Each row was made from one small tree. Brackets hold a mark, then the marks that hang from it, in the order of their numbers. Every link used is in the known rows. Write each row's tree.
Known rows:
(Z171 Z208 (Z866 (Z335 (Z305 Z621)))): [  3  17   5   2  -4 -22  13  26  -5 -20  -4  -2  -4  21 -11 -18   9  -5
  -3  21  13   1  23   0]
(Z288 (Z928 (Z171 Z173 Z208))): [  1 -19  -7  -1  14  -7   0   6 -16 -15   2   0   5  38  -1 -29  -2   1
 -18  10  21  10  14   8]
(Z928 (Z171 Z173 Z208 (Z866 (Z335 (Z305 Z621)))) Z288): [  1  -1   4  12   2  -6  -7  11 -22  -4  -3 -13   6  63 -16 -35   0   6
 -29   4  28   2  32   1]
(Z866 (Z171 Z173 Z208 Z928) (Z335 (Z305 Z621))): [ 12  44  -4  22  15 -36  24  31 -24  -3 -15  18  19  44   1 -30  -8  -2
 -22   3  20  11  25  -6]
(Z308 Z430): [ -6  -2   7   1  -1   6   8   3  -7  17   2  17  -4 -12  11  12  -4  -8
   4   1  -8   3   3  -5]
(Z305 Z335 (Z621 Z928)): [ -1  13   6   2 -23 -14  14  39 -27  14 -22  -4  12  25  -1 -11  10  -2
   6  -1 -12  16 -14  17]
(Z305 Z335 (Z621 (Z928 (Z171 Z173 Z208 Z866) Z288))): [ -7   2  10   0 -23 -15   5  42 -35   7 -18 -19  12  62  -9 -35  13   1
  -4   6   5  14   6  17]
(Z866 (Z171 Z928)): [  1  20   5   6   7 -21  15  24 -17  12  -6  10  15  18  -2 -17  -8  -7
  -4  -8  14  -1  14  -7]
(Z308 (Z288 (Z928 (Z171 Z173 Z866))) Z430): [-13 -21   4  -6   2   9  10  27 -23  12  16  31  14  29  25  -5 -14 -17
 -10   4  23  13  16   4]
(Z308 (Z288 (Z928 (Z171 Z866))) Z430): [-10 -24   8  -8   2   7   9  29 -30  20  15  32  12  18  18   0 -14 -18
  -8  -1  22  10  15   3]
(Z171 Z173 Z208 (Z866 (Z335 (Z305 Z621))) (Z928 Z288)): [ -9  21  -1   7 -15 -29  10  45  -9 -33   7 -10   3  66  -5 -49   8 -10
 -13  28  26  -4  45   4]
(Z430 (Z308 (Z288 Z928))): [  1  13   5  -1  -2   5  -7  17 -11   0   2   8   9   7  10   0 -14  -4
   6   8  28   9  -2   4]
(Z171 Z173 Z208): [ -5   0  -7  -6   2  -7  -1  -2  11 -27   3  -9  -4  24   8 -22  10   5
   6  30   4   4  13   1]
(Z621 (Z928 (Z171 Z173 Z208) Z288)): [  6 -21   7   1   1   5  -1  -6 -27   9  -5 -21   1  54   6 -32  -1   8
 -20  -6  17   7  10  -2]
(Z173 Z171): [ -2  -1   5  11   1  -2  -3   0  -5  -4  11   5   7  -7  16   1  -6  -7
   8 -20  -6   5  -7   5]
(Z305 Z335 (Z621 (Z928 Z171 Z288))): [  2  -1  10   6 -18  -9   2  35 -44  28 -22 -10  14  43 -11 -18   4   3
 -10 -15  -1  15  -6  16]
(Z173 (Z171 Z208 Z866 Z928)): [-12   4  12  -1 -13 -27   6  34  -2 -27  22  -6   3  14  10 -28   9 -20
  19  12   8  -5  22   3]
(Z208 (Z171 Z173 (Z866 Z335) Z928)): [-15  14   3  -5   5   2   6  14  12 -23  17   7   9  23  -4 -13   4 -17
 -12  19  20   1  18   0]
(Z288 (Z928 (Z171 Z173 Z208 (Z866 Z335)))): [ -2 -14   2   1  13 -10  10  14 -20 -20   2   0  10  46   2 -38  -2  -8
 -22   7  32   5  17  10]
(Z621 (Z928 Z171 Z288)): [ 10 -22  11   5   0   9  -1  -5 -34  26  -7 -15   4  39   1 -18  -7   5
 -23 -26  15   5   2  -2]
(Z173 (Z171 Z928)): [ -4   5   5  10  -6 -14   3  19  -8  -7  18   6  10   2  17 -10  -4 -15
   7 -14  -1   0   5   3]
(Z335 (Z305 (Z621 (Z928 (Z171 Z208 Z866) Z288)))): [ 11   9  -6  10 -12 -12   2  24 -18   4 -10 -10  -7  42 -22 -11   4   9
 -17   9   4  13  22  -5]

Which tree is each row?
[ 17  39   3  19  15 -39  23  35 -32   9 -17  20  15  27  -9 -21  -9  -5
 -19  -5  19   6  25  -7]
(Z866 (Z171 Z208 Z928) (Z335 (Z305 Z621)))
[ -4 -16  13   4   8  -1  -8   1 -22  -5   2 -16   7  58  -6 -42  -1   1
 -24  -2  34  -6  26   0]
(Z928 (Z171 Z173 Z208 (Z866 Z335)) Z288)
[ 10  -3   7   6   6  -8  20   4 -15  -4  -6 -11   1  53  11 -32   1   0
 -23   2  19  10  11 -12]
(Z621 (Z928 (Z171 Z173 Z208 (Z866 (Z335 Z305)))))
[ -7   7  12  22  -7 -20   6  32 -18 -12  18   5   9  24   7 -20  -9 -22
  -6 -26  13  -5  18   4]
(Z173 (Z171 (Z866 (Z335 Z305)) (Z928 Z288)))
[  2   7  12  14  -8 -16   8  23 -25 -12   3  -3   4  27   8 -20   0 -10
   0 -13   7   7  11   9]
(Z173 (Z171 Z208 (Z866 (Z335 (Z305 (Z621 (Z928 Z288)))))))
[-10 -14   6   6  -2   8 -12   2 -12   0   5 -17   7  56  -9 -30  -3   2
 -21  -5  25  -3  21   0]
(Z928 (Z171 Z173 Z866) Z288)
[ -7  14  -3   5   2  13   1   6  -1 -11   3   3   4  35 -13  -3   1  -3
 -21   7  12  15  11   5]
(Z208 (Z171 Z173 (Z866 (Z335 (Z305 (Z621 (Z928 Z288)))))))
[ 10  30  -1  22  24 -37  23  21 -18  -7  -8  17  13  40   5 -32 -11  -5
 -21  -3  22   6  25 -12]
(Z866 (Z171 Z173 Z208 Z928) (Z335 Z305))
[  0   7  12  -7  -1  -1  -7  22 -13  -4   4   0   7  22   2 -14  -7  -5
   5  19  39   8  11   0]
(Z430 (Z308 (Z288 (Z928 (Z171 Z208 Z866)))))
[ -6 -16  -4  -4   7 -10   4  17 -11 -23   4  -5   5  46  -4 -36   2  -5
 -14  17  27   7  20   9]
(Z288 (Z928 (Z171 Z173 Z208 Z866)))
[ -5   7   3   1  14   5  -1   2   8 -11  10  12  -3  -1 -22  13   1  -9
 -12   6  10   6  10  -5]
(Z208 (Z171 (Z866 (Z335 Z305))))
[-12  20  -5   5  -2   1  -3  25   1 -17  13   6   7  38 -20 -10   1 -11
 -20  16  18   6  28   4]
(Z208 (Z171 Z173 (Z866 (Z335 (Z305 Z621))) (Z928 Z288)))
[ 10  36  -3  25  13 -32  15  32 -33   1 -14  13  18  54  -5 -34 -11   0
 -26  -6  24   8  30  -1]
(Z866 (Z171 Z173 Z208 (Z928 Z288)) (Z335 (Z305 Z621)))
[ -9 -27   9 -13   3   1   8  31 -29  14  15  28   8  20  16  -5  -9 -17
  -3  10  23   9  21   2]
(Z308 (Z288 (Z928 (Z171 Z208 Z866))) Z430)
[ 10   9  12   6 -13   6  11  17 -39  25 -16  -9  17  44  -2 -21  -1   2
 -25 -16  18   7   4   9]
(Z305 (Z621 (Z928 (Z171 (Z866 Z335)) Z288)))
[-14   9  -2   5   5   0  -4  17   5 -21  18   5   3  35 -17 -12  -1 -13
 -20  11  20   2  27  -1]
(Z208 (Z171 Z173 (Z866 (Z335 Z305)) (Z928 Z288)))
[ -3  10   7  -5  -1   1  -7  20  -7 -12   5  -1  10  33   8 -20  -7  -4
   3  25  39  10  12   1]
(Z430 (Z308 (Z288 (Z928 (Z171 Z173 Z208 Z866)))))
[  6   8   8   0   4   7 -10  13 -16   8   1   8  12  14   6  -3 -16  -2
  -3   4  33  10   0   0]
(Z430 (Z308 (Z288 (Z928 Z171))))
[  2 -24  -3  -7   9   3  -2  18 -26  10  11  18  17  23   8  -6 -13  -6
 -15  -8  26   9   7   8]
(Z308 (Z288 (Z928 Z171)))
[ -1   2   6   8 -19  -7   3  32 -38  20 -21 -11  17  54  -4 -24   5   5
 -11 -10   0  17  -6  17]
(Z305 Z335 (Z621 (Z928 (Z171 Z173) Z288)))
[ -7  17   0  12   5 -15   7  20 -18   4  -3   3  17  45   2 -30 -11  -4
 -10  -9  19   1  20  -1]
(Z866 (Z171 Z173 (Z928 Z288)))
[  3  -4  11   1 -18 -15   0  36 -44  22 -21 -14  11  45 -13 -24   9   4
  -5  -5   0  14   0  16]
(Z305 Z335 (Z621 (Z928 (Z171 Z208) Z288)))
[ -6  21  -5   4   4  11   9   6   6 -14   2   6   4  27  -8   0   4  -5
 -17  14   9  17   7   1]
(Z208 (Z171 Z173 (Z866 (Z335 (Z305 (Z621 Z928))))))
[  5 -18   6   7   0  12   0  -8 -27  17  -6 -17   6  53   9 -26  -7   7
 -25 -20  16   8   3  -1]
(Z621 (Z928 (Z171 Z173) Z288))
[  6  24   8  19  26  -7  21  -3 -21  10 -16  17  26  26  18 -20 -17  -3
 -20 -28  20   5  -3  -1]
(Z866 (Z171 Z173) Z335)
